What can hang from each mark:
bavan: giri kevifol
giri: bavan manu parob
zula: giri
kodi: giri kevifol pebufe
kevifol: parob zula
parob: kodi

Every row comes from one small tree of marks. The marks that hang from a mark follow it in brackets, in alphabetical order. Every link used is in the known rows. Which tree was each row made from?
Known rows:
kevifol(parob(kodi)): [-0.735 -0.083 0.336 0.626 0.304 -0.923 -1.929 -1.439 -0.732 -1.842 0.100 0.846 0.395 1.091 0.330 2.577 -0.208 0.263]
bavan(giri(manu parob(kodi)) kevifol(zula)): [-3.219 0.195 2.904 -2.588 2.601 -2.658 -1.745 -3.501 -0.609 -1.292 2.226 2.319 0.698 2.596 -0.619 2.769 2.468 0.297]
bavan(kevifol): [-1.672 1.057 0.873 0.292 0.395 -1.764 -0.042 -1.531 -0.840 -0.231 0.422 0.251 0.256 1.998 -0.677 0.070 1.996 0.335]
zula(giri): [-1.773 1.162 0.353 0.516 0.187 -0.006 -0.601 -1.486 -0.846 -0.408 0.514 0.871 0.332 1.364 -0.482 2.177 0.604 0.621]
giri(bavan): [-2.880 0.291 -0.170 0.739 1.410 -0.705 -1.065 -2.113 -1.029 0.204 -0.154 -0.650 0.338 1.125 -1.470 0.777 1.558 0.877]
parob(kodi(giri(bavan manu) kevifol(zula) pebufe)): [-2.052 -2.880 -0.400 -0.888 0.598 -0.955 -3.464 -2.754 -1.408 0.996 -1.680 2.568 1.840 0.302 -1.424 4.999 0.859 0.724]
parob(kodi(giri(manu) kevifol)): [-0.577 -2.914 0.442 -0.049 -0.078 -1.448 -1.454 -1.210 -0.408 0.775 -0.332 2.206 3.353 1.601 -0.439 4.064 -0.066 0.514]
zula(giri(bavan(kevifol) manu)): [-4.989 2.050 1.792 -0.392 1.748 -1.339 -0.373 -2.898 -1.659 -0.389 -0.279 0.507 0.668 3.352 -2.304 2.074 3.220 1.004]
kodi(pebufe): [-1.095 0.587 -0.998 -0.531 0.493 0.099 -2.183 -0.978 -0.342 0.968 -0.840 0.441 -0.106 0.029 -0.424 1.749 -0.121 -0.805]
kevifol(parob(kodi(pebufe)) zula(giri(bavan manu))): [-3.974 1.003 0.691 -0.930 1.502 0.151 -4.027 -3.669 -2.212 -1.754 -1.298 2.561 -0.634 0.805 -1.249 5.917 0.826 0.465]
zula(giri(bavan(kevifol(parob(kodi(pebufe)))) manu)): [-4.167 2.110 0.971 -1.340 1.523 -0.922 -2.525 -2.936 -2.092 -1.676 -2.025 1.604 0.065 2.390 -1.178 4.507 1.871 0.100]
kevifol(parob): [-1.552 1.089 -0.024 0.299 0.425 -0.730 -1.390 -1.470 -0.155 -1.021 0.369 0.676 -0.674 1.247 -0.197 1.356 0.066 0.070]
kevifol(parob(kodi(giri(bavan manu) pebufe)) zula): [-3.279 -1.256 -0.090 -1.298 1.129 -0.363 -4.115 -3.624 -1.883 -0.011 -1.728 2.453 0.460 0.866 -1.605 5.154 0.730 -0.283]
kevifol(zula): [-1.515 -0.166 0.550 0.622 0.387 -0.692 -1.525 -2.443 -0.877 -0.299 1.104 1.290 -0.473 0.396 -0.769 1.539 0.918 0.558]
kodi(giri(bavan(kevifol) parob) pebufe): [-3.183 0.377 -0.050 -2.367 2.130 -1.028 -1.709 -2.978 -0.545 1.788 -1.499 0.547 0.358 1.486 -0.539 1.201 2.442 -0.032]
giri(bavan parob): [-3.232 0.528 0.863 -0.799 2.890 -0.748 -1.650 -2.723 0.009 0.150 0.393 -0.373 0.107 1.125 -0.298 0.624 1.298 1.031]
kevifol(parob(kodi(pebufe)) zula): [-0.776 -0.200 -0.195 -0.266 0.047 -0.205 -3.664 -2.117 -1.306 -1.526 -0.619 2.172 -0.984 -0.470 0.245 3.944 -0.456 -0.213]
parob(kodi(giri)): [-0.252 -2.193 -0.091 0.593 -0.353 -0.644 -1.194 -1.491 -1.220 0.515 -0.101 0.952 2.577 1.076 -0.376 2.851 0.378 0.309]

Which tree is each row?
[-1.998 -1.650 1.306 -0.374 0.098 -0.890 -2.636 -3.130 -1.298 -0.739 0.397 3.099 1.061 1.586 -0.734 4.801 0.276 -0.028] -> kevifol(parob(kodi(giri(manu))) zula)
[-2.031 0.764 1.153 -0.487 0.234 -2.566 -1.252 -2.425 -1.509 -2.790 1.554 2.007 -0.505 2.077 -0.856 2.301 2.454 0.546] -> bavan(giri kevifol(parob(kodi) zula))
[-1.742 -0.852 0.184 -0.766 -0.035 -1.384 -1.395 -1.290 0.478 0.430 -0.194 2.600 1.243 2.320 -0.573 3.330 -0.209 0.000] -> kodi(giri(manu) kevifol(parob))
[-1.421 -2.256 0.740 -0.044 0.350 -0.814 -1.619 -1.913 -0.985 0.854 -0.036 1.482 3.085 1.852 -0.940 3.917 0.212 -0.276] -> parob(kodi(giri(manu)))
[-3.370 -1.223 0.531 -0.398 1.251 -0.905 -2.220 -2.855 -1.473 -0.259 -1.011 1.098 1.947 2.335 -1.628 4.067 0.990 0.246] -> kevifol(parob(kodi(giri(bavan manu))))
[-2.892 -1.651 2.197 -1.073 2.834 -1.755 -2.964 -3.665 -0.207 -1.148 0.540 1.961 1.165 0.995 -0.225 3.587 1.111 1.952] -> giri(bavan manu parob(kodi(kevifol(zula))))
[-3.950 0.097 2.016 -2.357 3.355 -1.474 -3.551 -4.315 -1.326 -0.466 -0.702 1.726 0.016 1.236 -0.637 3.288 2.399 0.192] -> giri(bavan(kevifol(zula)) manu parob(kodi(pebufe)))
[-2.405 1.022 1.685 -0.872 1.578 -0.143 -1.694 -3.260 -0.295 -0.805 1.750 2.122 -0.820 0.955 0.471 2.724 0.949 1.156] -> kevifol(zula(giri(parob)))
[-3.548 0.622 1.119 0.459 1.411 -1.803 -0.692 -3.448 -1.889 -0.636 0.396 0.493 -0.714 1.592 -1.872 0.350 3.603 1.408] -> giri(bavan(kevifol(zula)))
[-0.934 -0.034 0.302 0.426 -0.153 -1.487 -1.788 -1.790 -0.010 -1.564 0.835 2.457 -1.202 0.677 0.176 2.099 0.234 1.238] -> kodi(kevifol(parob zula))
[-0.517 0.659 -1.331 -0.680 -0.060 -0.760 -2.367 -0.340 0.561 -0.320 -1.238 1.698 -0.887 0.193 0.423 2.337 -0.882 -0.127] -> kodi(kevifol(parob) pebufe)
[-4.481 1.141 1.466 -0.245 2.169 -1.984 -0.721 -2.838 -1.087 0.239 -0.298 -0.065 0.774 2.892 -2.292 0.874 2.970 0.567] -> giri(bavan(kevifol) manu)
[-2.699 -0.352 -0.805 -2.109 2.241 0.149 -2.567 -2.657 -0.218 2.089 -1.414 0.460 0.583 0.491 -0.499 2.012 0.877 -0.087] -> kodi(giri(bavan parob) pebufe)
[-4.310 0.039 2.666 -1.180 3.069 -0.465 -2.936 -4.565 -1.413 -1.466 0.736 1.977 0.716 1.533 -0.588 4.602 1.646 1.606] -> kevifol(zula(giri(bavan manu parob(kodi))))
[-4.665 0.123 1.186 -3.052 2.905 -1.214 -2.578 -4.355 -0.790 1.637 -0.822 2.119 -0.073 1.775 -1.346 2.769 2.780 -0.256] -> kodi(giri(bavan(kevifol(zula)) manu parob) pebufe)
[-3.208 -0.913 -0.616 -1.486 0.799 -0.792 -3.337 -2.832 -0.540 0.859 -1.688 3.093 -0.346 0.936 -1.582 4.311 0.713 0.164] -> kodi(giri(bavan manu) kevifol(parob zula) pebufe)
[-0.710 -3.062 -0.154 -0.917 -0.358 -0.838 -3.189 -2.117 -0.892 0.967 -1.025 3.372 1.916 0.069 -0.523 5.446 -0.235 0.013] -> parob(kodi(giri(manu) kevifol(zula) pebufe))
[-1.813 -0.607 -1.951 -0.827 0.023 -0.635 -2.365 -1.315 -0.269 0.831 -2.326 1.327 0.109 0.630 -0.777 2.646 0.419 0.407] -> kodi(giri(bavan) kevifol(parob) pebufe)
